What can hang from each mark:
J319: J410
J217: J319 J424
J939: J319
J989: J534
J74: J424
J410: J319 J424
J424: J74 J410 J534 J939

Each row was made from one small tree. The marks that hang from a mark follow it in brackets, in the order of their numbers. Every link used is in the known rows. Write each row's tree.
(in the rows, 128 means zero)
Known rows:
J319(J410(J424(J534 J939))): [127 159  49 120 140 114 118 131 126 110 112 139 111 110  45 143  97 129]
J989(J534): [114 129 112 138 118 121 112 114 133 144 131 136  99 146 160 134 150 143]
J939(J319(J410)): [138 123 107 131 141 139 125 146 126  99 134 135 116 106  62 144 114 137]
J410(J319 J424(J74 J534)): [139 132 206 142 128 141 100 129 128 123 151 104  78  97 109 103 123 108]
J217(J319): [134 113 192 123 131 149 119 108 132 166 137 131 107 138 121 151  99 126]
J74(J424(J410(J319) J534 J939)): [164 161 184 124 155 152 103 131 139  86 109 130  78 148 107 117 105 160]
J424(J74 J939(J319(J410))): [153  99 105 139 123 118 119 149 130 122 128 168 105 145  56 124 133 122]
J410(J319 J424(J74 J534 J939)): [151 130 183 140 130 128 107 123 128 164 144 124  80 112  96 105 127 115]
J217(J424): [130 151 134 118 134 142 127 114 136  98 132 137 111 127 129 130 109  85]
J424(J410): [136 138 121 125 134 132 127 136 135 122 106 137 111 122  89 142 127 157]
J939(J319): [153 118 150 135 138 141 133 130 131 132 146 126 114 114 111 127 134 134]
J319(J410): [110 135  74 123 131 125 118 148 121  87 113 137 130 119  68 148 103 132]
J410(J319 J424(J534)): [138 150 187 132 142 143 112 116 126 153 147  95  91  84 112 118 112 126]
J74(J424(J939)): [149 151 172 121 137 143 130 125 138 133 118 136 116 150 132 116 117 127]
J319(J410(J424)): [112 154  85 120 132 128 129 138 125 127 118 125 123  88  51 149 100 121]
J74(J424(J410(J319) J534)): [152 162 208 126 153 166  95 138 138  42 116 111  77 133 121 114 102 153]
J217(J424(J410 J939(J319))): [165 150 118 118 147 140 137 115 145 137 119 163  89 128  75 144 114 119]
J424(J74 J534 J939(J319)): [174 106 111 145 132 116 100 134 135  67 136 159  84 168 104  99 142 125]
J410(J424(J534 J939(J319))): [166 153 112 130 145 124 133 108 136 158 137 129  95 108  89 121 122 129]
J217(J319(J410) J424(J534 J939)): [140 148 108 109 149 143  97 100 136  78 121 166  78 158  68 163  58  97]
J410(J319): [128 117 195 133 133 143 119 131 120 166 142 114 116 110 127 127 122 136]

Write each row's tree:
[151 122  82 128 140 121 135 134 128 157 123 158 120 130  60 144 120 144] | J424(J939(J319(J410)))
[139 140 130 130 129 136  94 124 139   4 135 142  82 153 135 104 115  71] | J217(J424(J74 J534))
[151 127 144 125 140 126 130 131 130 205 108 150 103 126  71 145 126 173] | J424(J410(J319) J939)
[144 145 103 131 146 139 121 136 129  90 137 122  99  91  53 138 106 130] | J939(J319(J410(J424(J534))))
[140 139 116 129 141 142 134 138 129 132 138 124 110  82  49 144 111 128] | J939(J319(J410(J424)))
[163 167 142 121 151 142 109 129 144  62 100 140  86 159 108 117 108 155] | J74(J424(J410 J534 J939))
[122 141 154 110 139 160 110 109 134 102 130 147  92 130  74 170  61  85] | J217(J319(J410) J424)
[160 133  52 130 152 116 110 131 129  77 122 155 101 145  68 132 112 150] | J424(J534 J939(J319(J410)))
[146 132 114 137 138 138 113 144 131  72 139 127  91  99  52 128 114 119] | J939(J319(J410(J424(J74 J534))))
[139 143 141 137 123 126 109 125 135  85 137 118  90 115 111 103 128  99] | J410(J424(J74 J534))
[181 116 103 142 138 119  99 142 142  60 114 168  66 162  66 113 141 154] | J424(J74 J410 J534 J939(J319))
[164 157 134 126 154 147 107 133 137  48 121 137  92 150  98 116 102 138] | J74(J424(J534 J939(J319(J410))))
[165  95 140 143 121 120 126 137 134 147 137 163 103 151  95 111 151 119] | J424(J74 J939(J319))
[128 145  63 128 128 113 108 140 127  88 114 145 102 121  44 130 106 115] | J319(J410(J424(J74 J534 J939)))
[171 128 107 127 144 126 141 129 139 178 111 160 102 130  59 145 135 170] | J424(J410 J939(J319))
[157 160 148 123 146 140 109 123 138  67 118 133 100 163 139 105 111 132] | J74(J424(J534 J939))
[162 110  79 142 134 114  93 146 131  39 127 165  86 162  66 113 127 127] | J424(J74 J534 J939(J319(J410)))
[180 161 156 125 157 152 112 129 146  66 111 139  76 150  97 117 112 158] | J74(J424(J410 J534 J939(J319)))
[117 161  68 122 139 125 112 137 125  76 117 123 110  99  56 141  95 124] | J319(J410(J424(J534)))
[157 125 170 123 133 144  93  97 143  82 136 165  64 179 115 131  89  76] | J217(J319 J424(J74 J534 J939))
[156 123 186 118 129 150 112 106 148 141 120 176  65 161  76 152  95  95] | J217(J319 J424(J74 J410 J939))
[156 160 125 119 152 137 107 114 139  94 116 151  75 139  92 134 101 125] | J217(J424(J410(J319) J534 J939))
[156 159 164 119 142 146 129 130 143 128 101 143 102 146 102 127 116 151] | J74(J424(J410 J939))
